What can hang from each mark:
Q575: Q363
Q359: Q360
Q936: Q333 Q359 Q363 Q624
Q624: Q936
Q216: Q554 Q624
Q360: Q333 Q363 Q624
Q333: Q360

Each row was made from one small tree. The marks that hang from a mark follow it in brackets, in the order of their numbers. Every link used is in the known rows. Write each row's tree.
(in the rows, 128 means zero)
Known rows:
Q936{Q333{Q360{Q363}} Q359 Q624}: [ 95 179 182 206 127 139 157 116 166 141 113 133  96  73  43 111 116 149
  96 232]
Q216{Q554 Q624{Q936{Q333}}}: [101 139 171 167 148 158 152 154 144 134 146 118 136 120 155 126 147 123
 100 146]
Q624{Q936{Q363}}: [107 132 143 155 148 128 135 121 136 141 133 151 109 112 127  99 149 138
 135 143]
Q936{Q333{Q360} Q359 Q624}: [106 174 164 185 128 152 164 119 160 134 115 128 108  87  59 121 117 145
  94 205]
Q936{Q333 Q359}: [113 155 156 183 144 139 153 124 146 132 127 124 111 113  87 105 121 134
 107 173]
Q216{Q624{Q936}}: [119 134 140 127 140 149 141 148 132 134 149 141 125 129 161 114 158 121
 123 127]
Q216{Q554 Q624{Q936{Q333 Q363}}}: [ 75 136 184 194 149 145 146 141 149 146 138 124 130 109 141 111 147 135
 103 169]
Q333{Q360{Q363 Q624}}: [123 153 154 151 109 116 120 131 139 138 131 138 107  90  85 136 114 146
 108 187]
Q333{Q360{Q363 Q624{Q936{Q359}}}}: [122 184 163 172 144 126 143 133 157 136 145 158  83  76  83 109 137 142
 108 205]
Q936{Q624}: [131 135 118 112 127 138 138 127 141 130 122 131 123 130 121 146 129 137
 121 140]
Q360{Q333 Q363 Q624}: [141 141 152 169 122 129 123 143 138 136 141 132  96 111  81 128 110 140
 101 185]
Q624{Q936{Q359{Q360}}}: [118 187 149 165 159 140 178 123 155 139 138 148 107 102 112 101 147 124
 127 169]
Q216{Q554 Q624{Q936{Q333 Q359{Q360} Q363}}}: [ 61 189 201 229 160 146 184 131 173 159 134 128 122  88 112  99 145 135
  97 217]
Q575{Q363}: [113 117 150 149 111 127 104 130 124 124 127 138 127 113 125 129 134 136
 125 140]
Q936{Q333 Q359{Q360} Q624}: [108 192 157 184 140 150 190 114 167 146 116 128 110 102  65 123 117 144
  97 207]
Q216{Q554 Q624{Q936{Q333 Q359 Q363}}}: [ 70 159 189 212 163 145 158 139 165 146 139 127 119  99 126  99 150 134
  99 195]
Q333{Q360{Q363}}: [107 145 165 167 111 118 121 121 135 138 119 134 118  85  91 117 122 134
 123 175]
Q360{Q333 Q624}: [151 137 135 148 125 143 132 146 132 128 144 126 107 125  98 138 111 135
 100 159]

Which tree is each row?
[123 141 132 138 146 125 134 131 139 141 144 155  98 116 121 118 141 150
 119 154] => Q360{Q624{Q936{Q363}}}
[139 171 160 189 157 139 147 145 155 134 156 152  72  98  79 100 134 136
 102 204] => Q360{Q333 Q363 Q624{Q936{Q359}}}
[155 143 137 149 144 153 144 150 134 127 157 142  94 121 111 123 132 133
 105 152] => Q360{Q333 Q624{Q936}}
[101 155 176 187 112 140 145 118 151 143 111 130 107  81  58 124 113 151
  98 206] => Q936{Q333{Q360{Q363}} Q624}
[122 181 172 187 141 136 172 129 151 154 143 148  91  95  78 112 124 149
  98 199] => Q359{Q360{Q363 Q624{Q936{Q333}}}}
[100 195 188 222 158 138 184 117 163 152 133 147  91  82  70  81 136 136
 110 214] => Q624{Q936{Q333 Q359{Q360{Q363}}}}
[116 162 175 202 121 133 151 124 144 149 125 128 110  94  73 110 113 129
 114 197] => Q359{Q360{Q333 Q363}}
[100 156 136 156 142 126 144 112 161 141 115 141 107 110  91 118 133 148
 119 188] => Q936{Q359 Q363 Q624}
[109 168 160 193 162 135 159 127 157 144 143 151  82 102  80  95 133 156
  99 199] => Q360{Q624{Q936{Q333 Q359 Q363}}}
[ 98 135 165 190 150 138 149 119 139 145 131 144 104 106 101  88 139 146
 117 161] => Q624{Q936{Q333 Q363}}
[ 94 174 176 210 128 128 147 119 157 147 125 134  96  78  46 108 108 160
  90 227] => Q936{Q333{Q360{Q624}} Q359 Q363}
[109 135 150 132 147 146 138 155 141 129 149 125 141 126 181 136 158 115
 117 127] => Q216{Q554 Q624{Q936}}
[103 158 155 151 162 145 150 153 156 128 149 128 130 117 166 124 160 114
 114 154] => Q216{Q554 Q624{Q936{Q359}}}
[ 78 155 167 176 162 134 143 141 161 141 142 135 124 106 152 110 161 127
 116 176] => Q216{Q554 Q624{Q936{Q359 Q363}}}
[111 151 159 166 114 153 153 122 146 135 115 124 118  95  74 133 114 146
  98 179] => Q936{Q333{Q360} Q624}
[149 167 143 167 159 153 156 148 149 126 159 145  83 112  95 110 135 132
 101 178] => Q360{Q333 Q624{Q936{Q359}}}
[ 84 141 181 207 116 131 137 111 139 147 113 127 117  82  67 102 113 150
 109 190] => Q936{Q333{Q360} Q363}
[111 198 175 205 137 124 170 123 163 152 131 134  93  91  50 115 106 151
  90 233] => Q936{Q333 Q359{Q360{Q363 Q624}}}
[ 88 149 184 208 135 142 150 115 141 147 126 144 105  77  81  87 134 147
 113 183] => Q624{Q936{Q333{Q360} Q363}}
[ 95 161 177 187 163 156 164 151 158 132 147 122 125 111 140 114 150 121
  97 172] => Q216{Q554 Q624{Q936{Q333 Q359}}}
